In the rows, zero is written as 128.
Known rows, with every step that occurs:
nabu > dizo > fanav: [118  38 155 128 170 144 183 134  94 156 121 151 116 140 122 122 153  96
 134 107 144  98  87 130 108 143]
dizo > fanav > rore > lizo > sinudur > sobar: [117  48 165 134 161 135 141 132 178 153 129 191 119 219  72 118 202 115
 144 137 187  97 113 177 120 136]
dizo > fanav > rore > lizo: [111  44 163 134 124 111 130 121 158 164 117 167 113 199  98 127 196 104
 136 141 141  82 113 135 108 143]
lizo > sinudur > zodo > veso > nabu > dizo > fanav > rore > zagut: [167  57 124  94 163 159 190 135 134 167 119 200 131 189 100 111 190  99
 131 129 163 107 110 163 105  83]
zodo > veso > nabu > dizo > fanav > rore > sobar: [175  87 109  93 123 148 198 116 121 150  81 133 101 177 145 123 204 126
 122  92 145 106  83 106 113 122]
rore > lizo > sinudur > zodo > veso: [164 133 120 117 139 105 114 136 158 128 142 176 145 132  69 108 186 143
 150 142 139 125 144 145 111 106]
sobar > rore: [117 119 134 128 125 152 125 131  80 127 113 125 142 149 130 123 118 158
 115 153 121  90 131 135 132 134]
nabu > veso: [132 132 155 114 109 171 180 117 111 136 117 115 117 120 126 123 128 135
 127 110 120 129 118 120 122 125]
lizo > sinudur > zodo > veso > nabu > dizo: [177 113 113  86 161 150 181 137 107 134 135 176 141 137 119 108 138 152
 126 123 148 144 119 156 121  65]
sinudur > zodo > veso > nabu: [179 133  99  94 107 132 145 117 127 125 128 191 149 111 161 127 123 140
 115 124 159 141 124 100 126  92]
lizo > rore: [124 119 144 118 143 124 127 129 134 115 117 133 121 155 115 108 139 117
 130 211 117 130 136 166 138  86]
zagut > rore > fanav: [101 109 149 138 121 125 142 144 130 113 105 153 123 145 103 114 166 129
  93 129  96 101 133 132 140 121]
zodo > veso: [181 150  81 118 116 113 120 121 132 135 111 111 132 114 117 126 130 137
 126 124 126 134 119  85 141 127]
rore > lizo > sinudur > zodo > veso > nabu > dizo > fanav: [162  75 145  98 154 123 178 130 129 149 127 186 125 148  94 104 207 115
 151 111 151 109 109 153  92  81]
fanav > rore: [122 104 135 119 125 130 130 127 135 138 124 148 126 188 127 130 137 155
 115 151 133 114 134 138 135 125]
nabu > dizo > fanav > rore > sobar > sinudur > zodo: [107   4 171 129 174 168 189 151  86 156 140 218 135 186 118 127 198 133
 117 144 170  63  94 161  97 185]
zodo > veso > nabu > dizo > fanav > rore: [176  77 112  86 129 137 194 110 103 163  88 132 107 176 148 122 158 129
 117 105 139 111  85 102 124  92]
sobar > sinudur > lizo: [127 136 153 125 155 133 121 131  90 137 162 183 141 129 115 122 116 160
 121 146 155 102 136 145 129 163]
zagut > rore > sobar: [101 123 136 134 117 134 139 140 143  98 102 136 123 150 119 120 179 136
 123 123  94 113 126 139 149 137]
sinudur > zodo > veso > nabu > dizo > fanav > rore > zagut > gutaf: [152  48 140 100 136 153 199 122 122 154 102 240 153 159 146 112 168  93
 125 137 151  90 107 114 121 104]
nabu > veso > zodo: [ 96 128 169 107  90 174 197 124 107 133 124 118 116 108 158 120 119 133
 119  99 107 129 117 130 122  70]
fanav > rore > zagut > gutaf: [103 107 153 134 124 138 142 132 152 134 103 166 143 182 115 118 162 106
 135 163 107  92 146 143 139 129]
lizo > rore > sobar: [120 134 141 127 136 137 131 133 155  98 106 134 113 157 112 108 198 114
 136 198 123 125 133 174 123 124]
dizo > fanav: [125  53 145 139 134 134 138 130 139 159 123 148 121 146 116 130 141  84
 128 128 139 114  97 127 122 144]

Rows:
[168  50 129  95 159 166 191 142 135 150 120 207 127 195 105 112 200 136
 119 128 163 119  99 168 114 106] => lizo > sinudur > zodo > veso > nabu > dizo > fanav > rore > sobar
[127 150 145 130 160 125 129 134 167 112 139 155 126 152  76 110 194 136
 163 115 177 125 142 177 115 120] => rore > lizo > sinudur > sobar
[119 123 151 127 142 148 127 131 126 128 140 193 130 192 112 126 183 174
 112 154 162  85 139 158 123 192] => fanav > rore > sobar > sinudur > lizo
[120 105 156 129 149 151 132 153 123 104 141 183 140 152 112 111 190 135
 126 223 138 105 135 190 117 142] => lizo > rore > sobar > sinudur > zodo
[119 116 155 131 142 128 135 137 142 114 111 151 114 151  95 105 182 107
 106 205 126 113 143 165 114 110] => lizo > rore > fanav
[119 135 158 112 161 120 119 108 137 109 133 212 130 148 109  99 123 129
 125 208 166 125 150 162 135 110] => sinudur > lizo > rore
[126 136 133 142 130 150 134 149 114 122 134 113 124 135 117 132 191 145
 130 126 122 100 121 151 114 186] => rore > sobar > sinudur
[126 149 146 136 146 148 128 132 118 117 148 177 134 133 112 124 179 152
 127 130 158  96 132 147 114 201] => rore > sobar > sinudur > lizo
[117 134 167 124 160 126 127 116 145 109 127 226 125 146  91  95 164 119
 104 201 172 109 154 161 114 130] => sinudur > lizo > rore > fanav
[111 145 140 134 139 148 128 119 115 105 117 174 141 148 120 118 169 160
 143 123 198  76 136 142 118 156] => sinudur > sobar > rore > lizo
[160 139 127  98 117 135 134 128 103 127 117 162 145 158 106 104 171 172
 133 147 131  95 141 153 114  80] => sobar > rore > lizo > sinudur > zodo > veso > nabu
[164  57 122  97 132 158 192 122 124 143 111 223 133 167 150 125 195 130
 112 118 179  99  95 115 105 130] => sinudur > zodo > veso > nabu > dizo > fanav > rore > sobar
[119 148 153 121 155 134 124 111 157  98 126 211 126 150 106 100 176 127
 129 197 169 119 146 166 122 145] => sinudur > lizo > rore > sobar
[119 137 134 126 142 128 129 125 151 121 104 127 115 147 102 107 182  69
 149 197 126 110 147 168 114  96] => lizo > rore > zagut
[107 131 180 129 166 136 133 135 108 124 135 203 151 146  99  93 144 110
 138 224 123  86 151 179 141 132] => sobar > sinudur > lizo > rore > zagut > gutaf
[121  68 179 101 161 169 209 119  85 152 123 196 107 194 148 118 195 136
 118 107 171  78  95 162  97 147] => veso > nabu > dizo > fanav > rore > sobar > sinudur > lizo
[155  66 143 102 155 159 190 141  96 132 112 181 122 158 128 105 212 115
 127 191 148  94  93 166 108 117] => lizo > rore > sobar > sinudur > zodo > veso > nabu > dizo > fanav
[127 126 135 127 171 178 137 146 115 117 134 159 142 174  97 109 130 164
 128 145 178 116 131 191 144 122] => lizo > sinudur > sobar > rore
[163  48 130 114 116 157 160 134 131 161 120 198 130 194 134 133 196 129
 106 142 158  90  93 132 117 153] => dizo > fanav > rore > sobar > sinudur > zodo > veso > nabu
[124 125 143 139 172 181 143 151 123 117 128 174 137 171  80 107 165 158
 109 139 184 100 136 192 126 142] => lizo > sinudur > sobar > rore > fanav
[121  36 173 103 150 177 214 138  83 149 129 204 120 188 162 126 200 135
 114 117 164  80  91 164  92 135] => veso > nabu > dizo > fanav > rore > sobar > sinudur > zodo
[121 128 174 128 167 133 126 136 103 124 147 201 130 149  89 101 159 140
 102 209 152  89 148 176 117 148] => sobar > sinudur > lizo > rore > fanav
[118 152 148 120 160 126 120 106 154 116 122 206 126 144 100  99 162  86
 142 196 173 106 159 165 115 118] => sinudur > lizo > rore > zagut
[115 148 120 139 145 176 137 123 118 114 108 169 143 142 126 123 160 118
 139 120 207  75 137 144 118 163] => sinudur > sobar > rore > zagut
[190 170  86  94  97 122 148 109 125 134 100 100 118 124 153 125 132 136
 123 101 122 144 113  92 135  83] => zodo > veso > nabu
[176  86 128  85 141 123 188 118 122 163  95 123  98 195 103 108 206 133
 139 104 127 106  96 136 111  72] => zodo > veso > nabu > dizo > fanav > rore > lizo > sinudur
